Known rows, with every way that one mark hangs from another:
{salug {bugo {leki tupib} sorebo}}: [ -2 -28  -1   0   5  18  32  44  27 -35   1  -4 -35 -18  21  -3 -25 -22
   2  28 -14  22 -10  23  22  16 -32 -53  14 -36  46]
{sorebo {bugo {leki {tupib fuzor}}}}: [-12  17  28  16  -6   7  -9  -5  10   9 -15  17  -7 -12   5   4 -23 -16
   6  35 -10  16  -5   1  20   5   6 -19  -4  -4  11]
{salug {bugo leki}}: [  3  -6  -9 -17  10   6  15  29  20 -16   9 -29 -19   0   6   2 -18 -22
   0   6  -9   8  -5  -3   3  -8 -19 -40   5 -21  25]
{pomola {leki tupib}}: [ 19  -2   1 -22   9  -3   1 -10 -13  -6  -5  28  25 -19  13  11   4  24
  -2  -9   9 -13   6  42 -10  12 -10 -13 -33 -21   7]
{kupe linap}: [  3  -6  -7   0  -7 -36  -2  19 -17 -23  -5 -10  10 -11 -22 -19  23  14
 -11  -7   1  -2 -12  -2   8   2   5   6 -38  -7   5]
{leki {tupib sorebo}}: [  7 -10   5 -20   5  -1  -1   2  24   4 -10  -1   2  -9   8   3   2   5
   3   1  -6  -9   6  10  -4 -13 -10  13  -4  -3   2]
{surikef fuzor}: [ 12   5   4   0   0  -4 -17   1 -13   0   9 -20  17 -19 -39 -17  13  15
  24  11  23 -20  -3  -9 -23  -5  22 -13 -28  -2   5]
{kupe {fuzor {tupib leki}} linap}: [-18 -34  -3  11 -14 -46  -2  17   6 -23  -1 -29  15 -14 -32 -15  59  30
 -18   4  12   5  23  -7   1  24   8   3 -30  14 -27]
{sorebo bugo}: [-13   7  -8  -8  -5 -14 -22  14 -18   7 -17 -33  10   8 -30 -17  18 -10
  10   1  -1 -20 -16   2  -2  10  35 -16 -30  -8  18]
{leki {bugo sorebo} tupib}: [ 12 -12 -11  16  11  -2  11  14   6   2  -4  13 -11 -16  11  -6 -10   5
  15   6 -12   1  -1  21  13  25  -3 -11   2  -8  39]
{salug {bugo sorebo}}: [ -7 -28 -19  -7   7  -1  20  49  -9 -32   0 -35 -19   0 -16 -11   9 -15
   0  -7  -7  -9 -23   6 -12   9  -2 -33 -16 -34  42]
{fuzor {tupib {leki bugo} linap sorebo}}: [ -8  -7 -17  -9   4 -11 -19 -25   8  35  12 -23  -2  46  11   5  20   6
   8 -41   0 -13  10 -23  -9  -3  22  60  38  41 -40]
{sorebo {bugo leki}}: [ -7  15  -4   1   1   0 -13  14  -1   7  -9 -28  -4   3 -11 -12  -6 -20
  15  17  -5  -4  -7   4  23   9  30 -31  -4  -9  18]
{bugo leki sorebo}: [ 11 -17 -14  13  17  13  22  38  -3 -26  14 -26 -18 -20  -3  -5   3  -8
  20  17 -10  -4   2  15  31  26  28 -28   9 -26  32]
{surikef {fuzor {tupib {leki bugo} sorebo}}}: [  1 -12 -15  11  14 -14 -27 -29  23  33  15 -28   1  24  -8  -9  20  10
  31 -24  27 -29  19 -23 -29  -4  26  31  15  35 -22]
{namu {salug {bugo {leki tupib} sorebo}}}: [ -9 -24 -19  -2 -18  13  24  39  28 -55   8 -21 -29 -14   9  -9 -18 -44
 -28  34   4  14  -1   6  15  17 -46 -50  -4 -30  35]
{meko {pomola {leki tupib}}}: [  7 -10 -15 -16  17  -8  18  -4  -4 -29 -20  44  30 -14  13   9  21  12
  -6  -9   9  -9  19  42  -5  26 -26 -20 -28 -28  16]
{leki {bugo sorebo}}: [ 16  -7 -28  19  22  -7   7  20 -16   6   5 -18  -9  -1 -10 -10   5   3
  17 -17  -8 -18  -4   3   3  17  29  -3  -1  -6  34]
{salug bugo}: [ -3 -12 -13 -27   3  -9   5  30   2 -17  -1 -34  -7   5 -14  -4   4 -13
  -5 -10  -4  -9 -15  -4 -24  -8 -15 -25 -22 -20  24]
{tupib fuzor linap}: [  2  26  28   3 -12   5  -9 -15 -44   5   7  15  14  -6 -23  14  -1  14
  -9  -4 -10   4 -18 -34 -17 -22  19  36 -11  11 -27]
{leki bugo}: [ 19  10 -22   0  19 -14  -6   1  -6  23   4 -18   5   4  -8  -1  -1   7
  13 -19  -5 -17   3  -8  -8  -1  15   5  -7   7  18]
{namu {salug {bugo {leki tupib}}}}: [ -6  -9 -13 -19 -21   6  11  22  37 -41   7 -21 -18 -10  11  -2 -23 -41
 -32  30   5  14   6  -3   7   1 -59 -43  -9 -18  21]
{leki bugo tupib}: [ 16   3  -5  -4   8  -9  -3  -4  17  18  -5  14   2 -11  14   1 -14   8
  10   4  -9   2   6  10   3   6 -16  -2  -4   6  21]
{tupib linap sorebo}: [  8  18   2 -19  -5   9  -9  -8 -19  16   5 -14   6  15 -12   1  -1   7
  -5 -20  -7  -8 -11 -19  -7 -38  20  37  13  10 -29]
{pomola {leki {tupib linap sorebo}} meko}: [ 21  20  -1 -25  -2   6   7 -35 -22  -3  -8  56  35  -3  26  15  -5  20
 -22 -18  20  -3   5  45  -9  -7 -43  -1 -10  -8 -14]
{meko {pomola {leki bugo {tupib linap}}}}: [ 13  18 -12   0  11   0  11 -28 -16   0 -13  69  26   3  25  10  -8  14
 -10 -19   5  10  12  28   2   9 -30  -4  -3  -7   2]
{sorebo {bugo {leki tupib}}}: [-10   9  11  -1  -7   6  -8  11  18   4 -15  -2  -6 -10   6 -10 -15 -19
  12  37  -7  11  -4  19  32  16   5 -36  -2 -10  21]
{sorebo {bugo {leki {tupib fuzor linap}}}}: [-15  32  40  16 -21  18 -12 -14  -6  14 -11  32  -5  -6   6   3 -34 -14
   0  38 -13  30 -17  -6  26  -4   4  -8   9   4  -7]
{kupe {fuzor tupib} linap}: [-19 -19  13  17 -22 -36   5  19  -3 -19  -3 -16  21 -27 -37 -10  60  24
 -26  20  16  16  10   4  10  19  -1  -2 -41  10 -20]

Rows:
[-14   2  21  -1 -19   5   0  -3  -4  16   6 -22  18  -7 -31   9  42  16
 -17   9   9   7  15  -9  -4 -12  14  22   3  24 -47] | {kupe {fuzor {tupib linap sorebo}}}
[-17  -3   8 -16 -14   2  -8  -8  -7  14   7 -19  11  19  -6  10  38   0
  -4 -12   6  -5  -6  -4  -1  -3  13  48  11  24 -36] | {fuzor {tupib linap sorebo}}
[-12  13 -12 -16  -8  -5 -33 -13 -13  26 -10 -31  -4  49 -12 -20  -4   0
   5 -36 -11 -20 -10 -33 -12 -30  46  33  21  16 -31] | {tupib leki linap {sorebo bugo}}
[-18   6  15  18  -6   9 -23 -15  17  25   4 -22   0  10 -14 -11  14 -16
  25  22  31  -7   2  -3   5   0  26  -1   8  20 -14] | {surikef {fuzor {tupib {sorebo {bugo leki}}}}}
[-14  25  11   7  -4   0 -34 -34 -24  33 -10  -6  -7  43 -12  -2 -15   3
  -3 -35 -15 -13 -13 -57 -28 -45  48  56  18  26 -46] | {tupib fuzor leki linap {sorebo bugo}}
[  6  16  24  37  -5  14   7 -16 -23  14   1  55 -11 -13  10   9 -32  12
  -4   8 -18  25 -17 -10   7  -1  -3  24  14  11   3] | {leki {bugo sorebo} {tupib fuzor linap}}
[ 13  36  30  18  -1  12  -7 -47   0  47  -2  53  -5   8  24  20 -45  11
 -10 -11 -16  21  -5 -30  -7 -48 -13  55  27  33 -29] | {leki bugo {tupib fuzor linap sorebo}}
[ -2   4  17 -20 -16  22  15  15  22 -16   5  12 -19  -5  22   6 -39 -18
 -10  26 -15  38 -14   4  17 -10 -47 -34  21 -14  11] | {salug {bugo {leki {tupib linap}}}}
[  2   4  34  28  -7  32  23   7  -9 -19   9  41 -18 -31  14  12 -29   1
   2  39 -19  33  -9   2  35  10   0  -3  24 -10   3] | {bugo {leki {tupib fuzor linap}} sorebo}
[ 16   3 -23  -1  26 -11  15 -20   0  -4 -18  54  23  -2  27  11   2  12
  -3 -21   7  -5  21  36  -4  20 -29 -14 -15 -14  19] | {meko {pomola {leki bugo tupib}}}
[ -3  16  40  -2 -20   9  -4 -15 -19   0  -4  42  13 -21  -2  15 -12  15
 -10  20 -13  21 -14 -12  -7 -11 -13  25  -8   7 -19] | {leki {tupib fuzor linap}}
[ 10  15  21 -10  -6  27   6  -8  23   9   6  18 -11  -7  26  10 -33  -2
   2  21 -14  24   5   3  30 -23 -13   7  37   5 -15] | {bugo {leki {tupib linap sorebo}}}
[  3  -9   5 -18   7  15  18  17  48  -7  -1  -4 -29   1  31   8 -37 -23
  -4  12 -11  18   0   4   7 -25 -43 -26  22 -16  16] | {salug {bugo {leki {tupib sorebo}}}}
[ 30   3 -29  15  30  -3   7  -5 -37  11   8  10   9   3   7   3  -2  19
   6 -41   8 -25   1  27  -7  12  28  -8 -15 -17  24] | {pomola {leki {bugo sorebo}}}
[ 22   1 -12 -25   8 -11  10 -13 -15 -23 -10  41  39 -23  17  11  15  19
 -10  -6  24 -15  13  62 -12  29 -44 -33 -41 -24  19] | {pomola {leki tupib} meko}
[  4   5  -4 -17   3   3  14 -14 -20 -25 -15  58  33  -8  12  10  13  15
 -13  -7   6   6   8  36   0  16 -27  -9 -17 -20  -3] | {meko {pomola {leki {tupib linap}}}}
[ -8  -3  -1   7 -10 -12 -10  -8  -2  20  13 -23  13   4 -25   2  33  26
  -4  -2   3   3  25 -18  -9  11  20  12  11  32 -37] | {kupe {fuzor {tupib {leki bugo} linap}}}
[ -3  15  -5   2  10   6 -11   1  12  24 -10 -30 -13  20   1  -7 -12 -21
  10  -3  -5 -13  -1  -7  16 -23  33  -3  13   1   1] | {tupib {sorebo {bugo leki}}}
[-14   5  22   1 -26   5 -21 -13 -21   5  18  -8  25  -6 -35  -9  33  11
  15  19  31   0 -12  -6 -10  13  14  11 -11  22 -25] | {surikef {fuzor {tupib linap}}}
[ -5 -19  17  16   7  20  33  29  19 -32   2  16 -36 -21  21   9 -33 -21
  -1  27 -17  27 -12   5  11   5 -30 -36  12 -29  34] | {salug {bugo {leki {tupib fuzor}} sorebo}}
[-23 -13  -4   5  -2 -14 -38 -17  12  22  -2 -40   5  26 -25 -21  34  -1
  29  -9  30 -31   6 -16 -25   6  39  16  -2  24 -21] | {surikef {fuzor {tupib leki {sorebo bugo}}}}
[  8   0 -16 -25   4  -3 -17 -10  -7  12   8 -29  -2  33  -6  -5   2  15
   5 -40 -12 -22   4 -33 -19 -33  32  44  25  15 -36] | {tupib leki linap sorebo}
[-12  31   7  -8 -16   8 -25 -11 -26  30 -13 -16   5  31 -19 -13  -5  -8
  -5 -15  -5  -6 -25 -18   0 -35  35  25   8  13 -23] | {tupib linap {sorebo bugo}}
[-14 -23 -21   7  -1 -10  -7   3 -14   6  14 -21  -4  25  -2  -5  32   7
  13 -22  -4  -8   0  -6   4  39  28  29  25  22 -12] | {fuzor {tupib {leki {bugo sorebo}} linap}}
[ 14  -2   8 -11  12  13  11   3  41   4   1   2 -13 -15  27  10 -21  -6
   9  18 -11   6  17  11  24 -12 -12  -5  22  -4   3] | {bugo {leki {tupib sorebo}}}
[-10 -42 -35   7  18 -24  -2  14   7   0   9 -39  -7  18  -1  -5  45   4
  24 -24   0 -25  13   4  -4  52  31  16  10  12   9] | {fuzor {tupib {leki {bugo sorebo}}}}
[-13 -24 -36  -8 -16  -4  13  44  -6 -51   6 -50 -15   0 -24 -17  11 -37
 -29   1  10 -14 -12  -8 -13  11 -20 -33 -30 -28  33] | {namu {salug {bugo sorebo}}}
[ -7 -19 -31   0 -11  10  22  42  11 -51  14 -46 -28  -4  -6 -11  -9 -46
 -26  16   6  -1  -3  -7   9  10 -24 -46  -7 -29  33] | {namu {salug {bugo leki sorebo}}}
[-26  19  23  10 -27   8 -34 -26 -15  31   1 -11  15  19 -30 -15  21  -4
  12   9  31  -3 -19 -13  -9  -9  28  21   1  29 -34] | {surikef {fuzor {tupib linap {sorebo bugo}}}}
[-10 -22  -9  25  -6 -48  -4   3  10   0   2 -18   8  -3 -20 -14  42  29
 -16  -6  10   7  26 -15   3  18   6   9 -16  26 -24] | {kupe {fuzor {tupib {leki bugo}}} linap}
[  2  13  13   0   4   5  13 -29 -29 -19 -16  77  31 -11  13  22   4  17
 -19  -7   4  10   6  17 -11   6 -27   8 -19 -13 -14] | {meko {pomola {leki {tupib fuzor linap}}}}
[  0 -23 -14   3  13  15  29  47   9 -33  10 -30 -33  -5   3  -5 -14 -25
   4   9 -11   7 -13   7  14  10  -5 -48  10 -34  43] | {salug {bugo leki sorebo}}
[  9  24  40   8  -5  29   7 -24  15  13   6  39 -12 -11  26  24 -42   0
  -6  20 -17  28   2 -17  18 -35 -12  27  33  12 -28] | {bugo {leki {tupib fuzor linap sorebo}}}
[ 10  -3  11  37  13   1  12  -4  -4   8  -5  37 -14 -20  11   9 -19   8
   8   5 -15   8  -3   0   0  10  -2  11  -1   1  25] | {leki {bugo sorebo} {tupib fuzor}}
[ 34  18 -22  -6  25  -8   8 -40   1  19 -11  51  25   3  41  16 -16  16
 -11 -34  21 -17  22  45 -13  -3 -44  -5  -9  -2  10] | {pomola {leki bugo {tupib sorebo}} meko}
[  9 -10  -9  -1  28 -15 -12 -18   4  12   1 -24  -8  19  -4  12   4  13
   7 -44 -13 -36  16 -47 -42 -35  34  54   4  13 -28] | {tupib fuzor leki sorebo}
[  1   0  21  -3   9  18  19   2  40  -3  -1  14 -31  -2  32  21 -43 -21
 -10  12 -15  23   0 -14  -3 -34 -41 -10  21  -9   5] | {salug {bugo {leki {tupib fuzor sorebo}}}}
[ -4   1  -1   9 -11  -8 -31 -28  -7  23  21 -10  13  17 -19 -11  17  17
  25  -6  23  -9   4 -22 -18  12  21  23  13  37 -27] | {surikef {fuzor {tupib {leki bugo} linap}}}
